Known rows, with every step that occurs
femu, mevop, soves, zavora, mesut, relizos: [-1.77  0.19  0.46  1.69 -2.60 -0.14  6.07 -1.16 -1.00 -0.79 -1.48  0.08
  0.73 -1.24  0.74  0.35 -1.43  0.98  0.84 -0.13  0.35]
mesut, mevop: [-1.99 -0.95  1.16  1.61 -1.38 -2.51 -0.79 -1.87 -0.21  1.47 -1.02 -0.40
  1.73 -0.30 -1.12 -0.18  1.12  3.40  1.17  0.37 -0.59]
femu, mevop, soves, relizos: [-2.29 -0.02  1.18  0.45 -0.92 -2.71  4.05 -0.94  0.93  0.58 -0.82  0.04
  0.71  0.44  0.72  0.91  0.05  1.41  0.33  0.56 -2.13]
relizos, soves, zavora, femu, mevop: [-2.30  0.20  0.16  1.09 -1.15  0.58  2.56 -1.93 -1.31 -1.26 -0.74  0.76
  0.56 -0.88 -0.36  0.99 -1.61 -0.58  0.70 -0.93 -1.13]
relizos, femu, zavora, mesut: [-1.55 -0.71 -0.59 -0.22 -0.11 -0.14  1.47 -1.34 -0.19  1.83 -1.27 -0.11
  1.15 -0.75  0.15  2.27 -0.74  2.10  0.73 -0.47  0.64]
soves, zavora, femu, relizos: [-2.55  0.48  0.78  1.60 -2.06 -1.63  2.33 -2.02 -1.19 -1.37 -0.90  0.36
  0.67 -1.15 -0.84  0.66 -0.37  2.72  0.85 -0.57 -1.24]
relizos, femu, zavora: [-1.23 -0.36 -0.20  0.06 -0.30 -1.05 -0.19 -1.52  0.93  1.51 -0.43 -0.05
  1.23  0.02 -0.10  1.59 -0.60  2.28  0.62 -0.34  0.04]
femu, mevop, soves, zavora, mesut: [-2.26 -0.46  0.05  1.30 -1.70 -0.02  6.88 -0.60 -0.55 -0.28 -1.69  0.64
  0.66 -1.37  1.11  0.25 -0.61  1.66  1.05 -0.01 -0.82]
soves, zavora, mesut, relizos, femu, mevop: [-1.21 -0.21  0.92  1.10 -2.16  1.99  3.07 -1.87 -2.36  0.34 -1.04 -0.55
  1.12 -1.07 -0.24  1.60 -2.02  0.28  0.35 -0.62  0.63]
relizos, femu: [-1.16 -0.75  1.03  0.48 -0.70 -1.48 -1.05 -1.86  0.17  1.83 -0.49 -0.27
  1.42  0.38 -0.82  1.09 -0.15  2.76  0.54  0.31 -0.66]
mesut, relizos, soves, mevop: [-0.78  0.05  2.41  1.11 -1.21 -0.94  0.93 -2.57 -0.23 -0.22  0.13  0.19
  0.72 -0.13 -1.69  0.92 -1.52  1.67  0.91  0.29 -1.02]
mevop, soves, zavora, mesut: [-2.24 -0.86 -0.04  1.45 -1.93 -1.18  5.28 -0.55  0.25 -0.30 -1.68  0.97
  0.64 -1.57  0.60  0.49 -0.22  3.59  1.33  0.18 -0.21]
soves, relizos: [-2.46 -0.69  1.56  0.86 -1.37 -3.46  0.76 -1.37  1.24  0.45 -0.51 -0.24
  0.79  0.09 -1.04  1.96  0.28  3.62  0.39  0.66 -1.52]
relizos, mesut, mevop, soves, zavora, femu: [-2.32 -0.12 -0.33  1.21 -0.57 -1.55  0.87 -1.76 -1.25  1.38 -2.31  1.31
  1.67 -1.63 -0.20 -0.44  0.09 -0.18  1.47 -0.63 -0.75]
zavora, mesut, mevop: [-2.29 -1.35  0.80  1.33 -1.16 -1.57  0.88 -1.77 -1.33  1.78 -1.87 -0.43
  1.64 -1.06 -0.85  0.44  0.96  3.17  1.27  0.24  0.12]
relizos, femu, zavora, mesut, mevop: [-1.66 -1.00 -0.54  0.06 -0.02  0.46  0.22 -1.64 -1.46  2.66 -1.72 -0.25
  1.77 -1.09  0.14  1.38  0.01  1.72  1.11 -0.87  1.00]
mevop, soves, zavora, mesut, relizos: [-1.71 -0.24  0.34  1.89 -2.79 -1.28  4.66 -1.06 -0.22 -0.81 -1.52  0.46
  0.71 -1.44  0.26  0.59 -1.07  2.87  1.14  0.03  1.01]
femu, zavora: [-2.00 -0.25 -0.12  0.89 -1.00 -2.68  1.16 -1.32  1.82  0.33 -0.61 -0.06
  0.90 -0.28 -0.37  1.25 -0.15  3.28  0.91  0.12 -0.24]
mesut, mevop, soves, relizos: [-2.30 -0.69  1.04  0.92 -1.03 -3.23  1.34 -1.14  0.43  1.29 -1.27  0.29
  1.34 -0.11  0.18  0.20  1.18  2.98  0.98  0.33 -1.19]
mesut, relizos, femu, mevop, soves, zavora: [-0.67  0.51  0.76  1.12 -2.12  0.68  3.13 -1.52 -0.74  0.06 -0.55  0.15
  1.13 -0.16  0.70  0.14 -1.75  0.24  0.49 -0.43  0.00]
mevop, soves, relizos, femu, zavora: [-1.54 -0.09 -0.29 -0.66  0.06 -1.76  1.98 -0.76  1.61  1.38 -0.68  0.58
  0.83  0.21  1.24  2.04 -0.50  1.88  0.41 -0.38 -0.60]
relizos, mesut, mevop: [-1.90 -0.90  0.94  0.89 -0.15 -2.99 -1.24 -2.38 -0.54  2.92 -1.57  0.17
  1.86 -0.69 -1.59  0.42  0.55  1.81  1.20  0.68 -0.68]
zavora, femu, mevop, soves: [-2.16  0.60  0.32  0.76 -0.79 -1.95  2.42 -1.51 -0.30  0.55 -1.38 -0.03
  1.17  0.35  0.56 -0.35  0.07 -0.37  0.58 -0.21 -1.68]

Rows
[-1.67 -0.61  0.37  0.67  0.14 -3.31  0.44 -1.86 -0.09  3.09 -1.88  0.80
  1.75 -0.57 -0.37 -0.42  0.64  1.50  1.41  0.71 -0.77]	relizos, mesut, mevop, soves
[-1.81 -0.37  0.23 -0.40 -0.21 -1.39  0.23 -1.26  1.16  1.29 -0.34 -0.06
  0.92  0.04 -0.01  2.87 -0.62  2.16  0.22 -0.42 -0.64]	soves, relizos, femu, zavora
[-0.92 -0.50  1.08  0.60 -1.45 -0.65 -0.20 -2.24 -1.40  1.61 -1.16 -0.81
  1.38 -0.29 -0.90  1.83 -1.09  1.86  0.44  0.06  1.19]	zavora, mesut, relizos, femu
[-2.17 -1.08 -0.20 -0.41  0.03  0.03  0.74 -1.37 -1.26  2.42 -1.63 -0.26
  1.44 -1.09  0.21  2.61 -0.05  1.59  0.68 -0.94  0.41]	soves, relizos, femu, zavora, mesut, mevop
[-1.69  0.39  0.42  1.64 -2.25 -0.76  0.23 -2.42 -0.92 -1.71 -0.59  0.59
  0.60 -0.96 -1.22  1.30 -2.09  0.60  0.79 -0.91  0.70]	mesut, relizos, soves, zavora, femu
[-2.54 -1.42  0.48  2.02 -2.11 -0.15  2.40 -1.28 -1.54  0.44 -1.82  0.18
  1.37 -2.09 -0.66  0.45  0.38  3.46  1.49 -0.27  0.12]	soves, zavora, mesut, mevop
[-2.05 -1.04  0.24  1.10 -0.94 -2.04  2.60 -1.24 -0.85  1.83 -2.19  0.21
  1.56 -0.91  0.38 -0.39  1.07  2.90  1.49  0.28  0.03]	zavora, mesut, mevop, soves
[-1.74  0.04  0.77  0.90 -1.01 -2.27  3.67 -1.22  0.71  0.76 -0.91  0.07
  1.02  0.41  0.64 -0.34  0.08  1.58  0.76  0.65 -1.59]	femu, mevop, soves
[-2.00 -0.74  0.32  2.03 -1.96 -1.44  2.61 -0.96  0.06  0.18 -1.31  0.89
  1.42 -1.15  0.29 -0.99  0.72  3.47  1.61 -0.10 -0.51]	mesut, mevop, soves, zavora
[-1.85 -0.50 -0.70 -0.93  0.23 -0.92  3.55 -0.62  0.48  1.67 -1.48  0.54
  0.75 -0.57  1.49  2.64 -0.68  1.59  0.53 -0.51  0.01]	mevop, soves, relizos, femu, zavora, mesut
[-2.07 -0.35  0.73 -0.09  0.12 -4.32  2.11 -1.36  1.40  1.99 -1.38  0.95
  0.83 -0.19 -0.24  1.63 -0.12  1.67  0.61  1.03 -1.77]	mevop, soves, relizos, mesut
[-0.92 -0.03  0.70  0.05 -0.27 -0.64  2.28 -1.44 -0.12  1.91 -0.77  0.03
  1.34  0.73  0.89  0.04 -0.37  0.63  0.48  0.20 -1.25]	relizos, femu, mevop, soves
[-2.35 -0.68 -0.51  0.62 -0.80 -1.76  2.80 -1.15  0.67  0.73 -1.43 -0.10
  0.83 -1.06 -0.09  1.86 -0.29  3.09  1.00 -0.03  0.50]	femu, zavora, mesut
[-1.65 -0.77  1.47  0.01 -0.63 -1.86 -0.57 -1.61  0.40  1.61 -0.36 -0.27
  1.09  0.39 -0.78  2.33 -0.13  2.61  0.11  0.24 -1.31]	soves, relizos, femu
[-2.63 -1.06  0.71  0.65 -0.84 -2.44  2.95 -0.98 -0.65  1.58 -2.08  0.24
  1.23 -0.88  0.45  0.85  1.06  2.76  1.08  0.21 -0.56]	zavora, mesut, mevop, soves, relizos
[-2.20 -0.85  0.50  1.21 -1.14  0.15  4.34 -2.11 -2.91 -0.20 -1.43  1.12
  0.65 -2.29 -0.44  0.91 -0.75  3.22  1.58 -0.42  0.30]	femu, relizos, soves, zavora, mesut, mevop
[-2.17  0.05  0.96 -0.28  0.30 -3.08  3.62 -1.44  0.58  1.96 -1.36  0.56
  0.84  0.03  0.21  1.44 -0.53 -0.24  0.34  0.87 -2.32]	femu, mevop, soves, relizos, mesut
[-1.92 -0.56  0.90  2.11 -3.09 -0.89  2.77 -1.60 -0.66 -0.86 -1.20 -0.20
  0.80 -1.61 -1.01  1.40 -1.20  3.11  0.90 -0.01  1.02]	soves, zavora, mesut, relizos
[-1.75 -0.04 -0.07  0.99 -1.74 -1.93  1.99 -1.69  0.24  0.15 -1.24 -0.63
  0.89 -0.93 -0.43  1.94 -1.15  2.42  0.80 -0.15  1.63]	femu, zavora, mesut, relizos
[-2.68  0.56  0.76  0.30 -0.74 -2.34  2.82 -1.25 -0.06  0.22 -1.30 -0.04
  0.86  0.39  0.65  0.86  0.03 -0.49  0.16 -0.30 -2.24]	zavora, femu, mevop, soves, relizos
[-1.90 -0.46  0.33  1.76 -2.05 -2.03  3.67 -0.69  1.38 -0.59 -0.84  1.04
  0.75 -0.81  0.34 -0.14 -0.09  3.82  1.23  0.30 -0.83]	mevop, soves, zavora
[-2.26  0.32  0.84  0.51  0.16 -2.92 -0.89 -3.19 -2.59  2.31 -1.96  0.15
  1.72 -0.90 -1.53  0.32  0.36  0.33  1.02 -0.16 -1.13]	zavora, femu, relizos, mesut, mevop
[-2.35  0.14 -0.15  1.58 -1.88 -1.73  2.53 -1.03  0.37 -0.80 -1.32  0.91
  0.88 -0.87  0.27 -0.11 -0.12  1.88  1.06 -0.54 -0.95]	mevop, soves, zavora, femu
[-1.50 -0.52 -0.02  0.46 -1.03  1.64  5.48 -0.81 -1.46  0.88 -1.53  0.63
  0.97 -1.05  1.39  0.68 -1.07  0.66  0.80 -0.45 -0.58]	relizos, femu, mevop, soves, zavora, mesut
[-2.36  0.31  0.82  0.97 -1.11 -1.53  0.63 -2.01 -0.76  0.47 -1.08 -0.71
  1.24  0.22 -0.66  0.48 -0.07 -0.10  0.36 -0.27 -1.59]	zavora, femu, mevop
[-2.28 -1.50  0.10  1.44 -1.27  0.54  2.67 -1.65 -1.83  0.17 -1.52  1.04
  0.93 -2.16 -0.53  0.97 -0.61  2.67  1.61 -0.46  0.61]	relizos, soves, zavora, mesut, mevop
[-2.40 -0.18 -0.06  1.87 -1.82 -1.12  1.30 -1.26 -0.90 -0.05 -1.80  0.80
  1.52 -1.22  0.27 -1.02  0.68  1.52  1.44 -0.96 -0.63]	mesut, mevop, soves, zavora, femu
[-2.59 -0.18  0.36  1.84 -2.17 -1.38  0.75 -1.57 -0.08 -0.94 -1.00  0.26
  0.93 -1.04 -0.94  0.71 -0.26  2.15  0.86 -0.61 -0.97]	soves, zavora, femu
[-1.85 -1.15  0.54 -0.19 -0.14 -0.80  1.55 -1.17 -1.58  2.77 -1.96  0.21
  1.54 -0.59  0.76  1.23  0.59  1.75  0.81 -0.25 -0.33]	zavora, mesut, mevop, soves, relizos, femu
